In the rows, zero is written as 128.
Known rows, with every step that occurs:
tirof, basi, mobutiz: [125 110  94 132 126 136 127 128 123 139  94 132 122 123 146 167 141 151
  21 154 122 119 134 145 150 140 142 149 145 143 134 122 114 127 127 110
 116 128 114 127 152  92 119 131 125 142 122 161 142 127 118 113 113 126
 163 114 158 158 138 129 123 117 147 129 134]
kipe, tirof, basi, mobutiz, tikuz, faro: [152 103 105 116 122 150 135 131 120 129 113 130 115 121 122 148 176 165
  34 135 119 137 129 142 149 170 154 161 128 140 152 130 106 110 126 106
 127 133 102 111 132  86 107 151 150 108 110 164 143 129 113 117 130 125
 169 101 129 180 200 160 144 113  73 136 127]
tirof, tikuz, mobutiz, basi: [ 93 100 110 117 131 124 113 123 138 140  75 132 129 148 181 149 146 156
 128 152 118 148 122 143 130 114 110 167 162 127 125 110 156 124 114  98
 116 124 118 150 136 141 130 115 129 173 109 139 133 124 123 104  89 126
 183 112 158 127 127 149 105 115 149 141 156]
mobutiz, tikuz, faro, basi, tirof, kipe: [139 114 144  92 184 152 163 126 121 139  41 109 124 120 117 153 180 173
  97 135 125 153 134 135 157 154 135 165 136 142 116 123 120  98 111 104
 132 124  86 126 139 150 112 170 155 119 107 140 140 138 122 128 140 133
 170 103 118 130 247 155 135 111  54 150 106]
tikuz, basi, tirof: [115 141 104 108 126 152 120 130 131 136 121 130 135 119 140 157 148 151
 102 158 121 125 147 138 146 137 122 148 127 134 131 106 131 100 106 123
 127 113 116 143 134 120 115 132 152 151 119 131 141 133 124 116 103 123
 156 115 154 152 167 131 122 118  41 168 136]
kipe, tirof, basi, mobutiz, tikuz: [134 120  98 119 129 142 128 124 122 131 112 123 122 122 142 156 146 170
  39 143 123 139 111 146 134 146 157 153 133 139 151 121 111 116 121 110
 122 141 119 125 144  91 111 136 155 137 125 163 138 129 118 122 122 125
 179 114 159 178 167 146 143 123  78 122 118]
basi, mobutiz, tikuz, tirof: [135 127 113 149 136 131 129 125 109 132 123 135 130 127 147 167 138 144
  37 130 120 141 110 145 126 161 152 149 128 149 136 111 122 129  99  98
 123 137 125 127 126 153 113 130 112 123 122 159 151 120 120 119 128 140
 220 112 158 133 247 158 139 126  75 115 128]
faro, tikuz, basi: [127 145 106 136 124 153 149 125 137 140 167 146 133 121 124 138 171 133
 119 180 126 140 136 144 118 134 109 147 125 122 121 113 133 114 116 111
 123 136 115 148 142 101 129 119 150 126  99 135 139 127 118 118  97 120
 135 117 144 152 141 108 140 122 122 161 160]
faro, tikuz, tirof: [131 151 122 135 113 126 149 130 126 140 153 150 128 125 128 140 142 126
 115 162 125 142 128 143 111 145 110 153 128 112 136 120 130 126 123 113
 114 129 138 133 142 142 129 128 118 105  99 134 136 128 120 118 123 116
 211 115 149 144 161 105 140 126  71 118 158]
kipe, tirof, tikuz: [127 126 120 102 135 127 125 124 130 136 130 123 129 127 134 128 132 138
 110 155 120 138 134 145 127 142 122 155 120 110 153 120 148 115 126 111
 121 122 145 120 139 149 121 124 124 145 117 131 131 126 117 113 115 110
 176 118 164 150  75 133 116 116  77 121 132]
faro, basi: [119 131 116 131 123 130 151 131 124 143  41 135 126 121 130 136 146 139
  86 158 126 148 138 138 126 135 119 155 130 129 136 121 130 116 118 110
 116 125 111 144 134 133 118 124 117 151 127 132 135 129 123 124 121 127
 139 119 143 133 134 128 119 122 133 141 122]
faro, basi, tikuz: [101 120 118 145 138 127 148 134 122 143  22 156 122 118 131 136 154 156
 108 143 131 141 152 141 112 133 131 152 137 128 137 118 138 118 121 109
 126 136 105 145 131 178 117 122 132 152 136 128 138 132 125 123 132 147
 141 120 143 129 139  86 120 145 124 141 123]
basi, tirof, kipe: [120 121 137  86 185 137 128 131 124 142 109 109 123 123 137 162 119 162
 106 135 124 128 131 140 150 129 127 152 139 124 115 111 137 101 127 110
 120 105 125 123 158 158 119 144 143 142 124 137 130 124 124 112 124 113
 181 110 159 135 152 126 121 124  62 125 125]
kipe, tirof, tikuz, faro, basi: [142 112 128 106 121 142 155 132 120 139  54 125 117 118 119 119 177 156
  92 160 127 147 152 138 139 159 118 165 119 122 157 133 144 111 117 111
 127 128 109 128 130 133 114 144 115 131  97 123 136 129 122 115 129 118
 155 114 118 140 103 143 116 104  74 150 120]
mobutiz, basi: [121 136 106 126 129 129 116 127 148 140  62 135 122 145 153 146 145 151
 123 137 121 155 127 135 134 143 112 158 162 116 133 118 148 115 123 109
 112 115 132 146 147 138 124 113 108 133 123 141 140 130 123 113 106 122
 153 120 156 126 136 134 102 126 130 128 157]
basi, mobutiz, tikuz: [126 118 107 133 137 130 130 122 114 129 123 128 123 125 134 163 144 142
  39 130 122 144 115 145 143 149 154 156 131 148 127 110 123 114 115  93
 124 133 115 129 130 156 113 113 125 137 130 157 147 119 121 123 125 137
 155 113 156 139 196 154 136 130 130 112 126]
faro, tikuz: [127 141 116 119 122 127 147 128 127 142 152 140 129 127 116 134 154 122
 122 162 127 147 125 146 122 134 115 154 131 112 127 120 137 111 136 112
 114 135 127 132 149 144 131 113 126 120 105 135 135 126 117 123 121 113
 145 113 147 143 116 102 137 127 130 116 158]
tirof, tikuz, basi, mobutiz: [129 109 105 150 131 156 126 123 119 133 129 126 133 115 149 171 159 151
  25 163 119 122 142 148 144 143 138 149 128 157 126 109 137 120 104  95
 123 135 113 140 136 119 112 123 115 159 116 149 148 113 125 105  93 132
 155 117 152 130 131 149 114 112 143 155 146]
kipe, tirof: [129 133 115 104 131 128 123 131 127 139 124 133 123 127 131 125 125 137
 101 147 124 144 136 142 124 140 124 151 116 107 154 121 141 108 128 118
 113 116 141 123 140 138 121 120 131 137 124 131 133 125 117 118 122 114
 157 121 162 152 101 128 122 125  67 129 132]
tikuz, tirof, kipe: [134 130 140 138 189 129 130 129 125 148 125 128 131 126 147 146 110 140
  90 140 124 136 138 145 123 143 121 153 129 116 119 113 128 128 116 109
 119 108 137 128 147 138 122 150 127 129 117 141 135 123 124 115 120 126
 226 112 163 130 192 133 123 118  88 135 136]
kipe, tirof, basi, tikuz, faro: [128 103 113 119 127 136 125 137 133 143  99 165 116 118 123 123 171 167
 116 132 123 120 170 141 124 164 141 166 134 105 159 133 120 109 134 124
 126 129 111 105 126 116 115 149 166 116 116 139 136 133 118 112 129 127
 160 112 131 184 145  91 133 128  66 149 139]
tikuz, basi, tirof, kipe: [123 126 129 104 187 163 124 130 129 140 120 114 135 124 140 164 138 171
  97 155 124 119 142 136 149 128 120 149 134 134 112 104 135 103 107 116
 129 109 110 141 151 118 118 157 168 150 121 136 133 126 124 116 108 122
 173 114 160 136 182 131 121 115  55 167 135]
tirof, basi: [111 127 101 120 129 128 122 131 141 147 108 135 125 122 133 142 141 139
  95 159 123 125 138 139 134 132 126 156 143 111 137 126 111 127 122 123
 115 118 115 127 142  79 118 128 147 143 125 144 135 133 125 117 116 125
 160 117 160 168 137 133 129 119 143 141 135]
mobutiz, tikuz, faro, basi: [135 117 123 131 130 139 161 128 127 138  53 135 116 123 111 134 189 143
  97 142 123 159 142 133 139 160 129 165 127 134 135 127 118 111 106 102
 132 127  88 131 116 130 113 136 131 123 110 140 147 136 122 124 140 143
 135 111 116 136 225 162 138 115 127 151 110]

Rows:
[103 100 115  95 131 124 125 124 115 140 132 125 130 128 159 131 125 141
 105 157 120 135 126 145 118 119 121 162 116 123 147 113 155 113 124 106
 123 126 125 128 131 137 120 121 152 174 112 128 132 116 120 113 108 119
 188 114 163 154  92 141 122 108  80 137 134] : kipe, tirof, tikuz, mobutiz
[100 120 107 141 137 129 124 130 136 148  91 159 121 123 136 141 148 156
 115 146 123 115 151 142 123 137 137 155 148 109 136 123 117 124 129 121
 120 135 115 125 131 123 122 129 159 143 134 143 135 134 122 114 123 141
 158 118 156 168 144  87 127 139 136 138 135] : tirof, basi, tikuz
[122 135 131 106 200 165 130 124 136 141 135 106 136 121 135 168 150 172
 113 146 121 135 122 140 145 132 133 156 125 136 109  99 118 105  98 109
 132 113 106 139 137 120 114 156 184 148 123 144 139 136 118 122 107 132
 174 114 158 140 245 152 139 118  52 164 124] : mobutiz, tikuz, basi, tirof, kipe
[148  94 117 138 109 145 161 137 104 135  31 139 119 116 125 150 178 156
   4 141 120 143 148 139 152 162 141 159 130 155 136 128 134 109 119  98
 123 130  90 132 136 139 110 137  97 124 108 147 150 118 121 119 130 134
 133 106 110 122 164 143 114 119 130 145 125] : tikuz, faro, basi, mobutiz
[120 135 106 100 127 133 123 130 137 142 113 131 126 120 139 129 137 148
  98 159 121 130 137 141 127 134 125 158 130 106 156 131 116 114 133 128
 115 121 129 125 147  77 121 136 154 143 121 141 134 133 119 118 120 109
 173 113 163 178 108 127 128 121  77 134 130] : kipe, tirof, basi
[114 116 142 152 197 129 124 135 123 147 106 152 129 119 146 146 120 161
 116 124 126 125 150 141 113 144 137 151 135 113 120 111 137 128 116 107
 127 122 136 125 143 181 122 153 138 130 127 135 135 126 123 116 131 142
 219 113 162 129 195  84 123 141  81 131 135] : basi, tikuz, tirof, kipe
[132 114  98 116 120 137 125 130 118 131 103 126 123 119 148 150 132 168
  23 149 119 126 127 145 145 145 145 151 132 137 148 122 124 113 132 116
 111 134 125 127 154  89 119 138 133 138 120 156 132 119 114 113 117 114
 171 115 163 167 108 126 122 122  83 125 132] : kipe, tirof, basi, mobutiz
[ 85  95 110 134 137 114 123 130 117 146 109 169 128 125 157 145 135 143
 121 136 124 126 145 145 109 116 137 160 134 125 130 106 138 115 123 102
 126 131 106 128 122 177 125 110 165 176 126 138 130 119 126 112 115 141
 162 119 155 144 156  94 128 142 131 144 139] : basi, tikuz, mobutiz
[126 109 125  84 121 136 133 133 126 133 113 121 120 121 122 152 173 144
 103 135 124 124 160 135 163 159 119 162 133 119 138 122 142 103 124 114
 128 114 113 103 128 162 111 143 121 124 101 130 136 131 121 111 135 118
 171 110 130 138 146 146 118 103  56 132 133] : basi, tirof, tikuz, faro
[ 96 101 127  87 178 133 114 129 128 137  59 113 131 146 191 168 129 186
 122 136 125 143 117 139 146 107 119 166 167 136 103 103 156 107 126  98
 116 113 112 153 161 152 123 146 157 166 118 146 130 124 122 111  97 120
 201 105 159 120 177 131 106 117  66 146 147] : tikuz, mobutiz, basi, tirof, kipe
[137 106 146  90 171 149 158 132 117 140  29 113 123 116 125 153 165 173
  81 142 129 141 152 136 163 151 120 162 142 137 119 123 135  98 120 108
 125 113  95 128 149 146 116 168 133 126 108 133 140 130 121 121 136 123
 165 105 119 126 184 131 115 111  60 152 114] : tikuz, faro, basi, tirof, kipe
[113 137 112  92 120 131 112 130 140 133  51 125 124 146 157 158 141 170
 134 130 118 149 125 138 154 139 113 154 169 126 137 111 149 105 125 115
 109 120 131 143 148 159 122 124 118 132 126 138 136 139 121 109 110 115
 175 113 163 127 148 127 102 128  46 120 153] : mobutiz, basi, tirof
[123 104 119 140 130 128 131 142 127 145 105 168 115 126 111 132 174 139
 116 115 120 126 172 142 128 164 135 163 130 109 138 122 136 114 121 106
 127 126 107 105 120 178 117 123 132 117 119 135 143 128 121 109 139 144
 139 118 128 147 169  99 126 134 119 144 143] : basi, tikuz, faro
[130 113 110 139 118 138 156 131 105 136  26 131 128 118 147 159 145 159
  10 154 124 142 129 147 145 139 140 149 136 162 134 120 139 114 124  99
 113 137 107 148 145 145 117 123 100 150 124 148 146 118 123 121 124 130
 145 119 141 121 137 128 113 130 138 127 118] : faro, basi, mobutiz
[105 115 110 115 119 122 147 127 116 143 156 147 131 129 148 143 149 127
 115 169 126 144 121 146 109 109 117 164 128 123 120 116 143 115 134 100
 118 136 108 141 140 137 137 106 153 148  97 133 132 120 119 121 105 118
 161 116 144 147 131 110 141 123 135 135 159] : faro, tikuz, mobutiz
[119 141 106 109 138 156 126 123 131 132 132 122 132 121 133 166 165 157
 119 151 123 139 128 136 139 139 133 155 124 138 128 105 118 101  94 115
 134 119 106 139 123 117 113 133 170 146 124 140 140 132 123 120 111 135
 162 120 154 150 233 156 144 120  37 161 128] : mobutiz, tikuz, basi, tirof
[134 111 122 123 117 137 158 136 122 145  44 141 121 119 116 131 180 140
  82 152 124 144 155 134 140 160 120 165 128 127 137 130 127 111 117 107
 120 120  99 131 127 127 113 138 114 122 108 132 146 129 124 115 133 132
 131 112 116 131 162 141 119 116 128 154 121] : tikuz, faro, basi
[134 116  96 148 126 154 122 135 114 140 120 139 131 119 150 165 148 150
  19 156 122 126 139 146 145 143 140 148 130 157 126 108 129 118 107 100
 124 124 110 144 137 110 115 122 124 150 121 152 145 114 121 110  99 131
 144 116 154 137 161 139 119 122 128 161 146] : tikuz, basi, mobutiz
[112 131 124 154 140 116 122 134 124 145 106 170 128 122 146 142 130 144
 115 129 124 126 152 140 109 149 133 157 133 113 145 116 131 123 112 114
 128 122 138 125 130 181 121 129 128 131 128 135 136 133 122 114 134 144
 213 121 162 146 186  88 123 147  65 128 141] : basi, tikuz, tirof
[108 114 131  84 173 140 136 122 129 134  84 118 130 142 179 165 145 187
 141 149 122 151 108 143 140 104 109 163 169 131  99 109 158 105 138  99
 112 128 113 158 168 158 139 144 160 141  98 145 129 126 121 118  94 102
 199 105 149 125 155 100 121 120  66 139 170] : faro, tikuz, mobutiz, basi, tirof, kipe
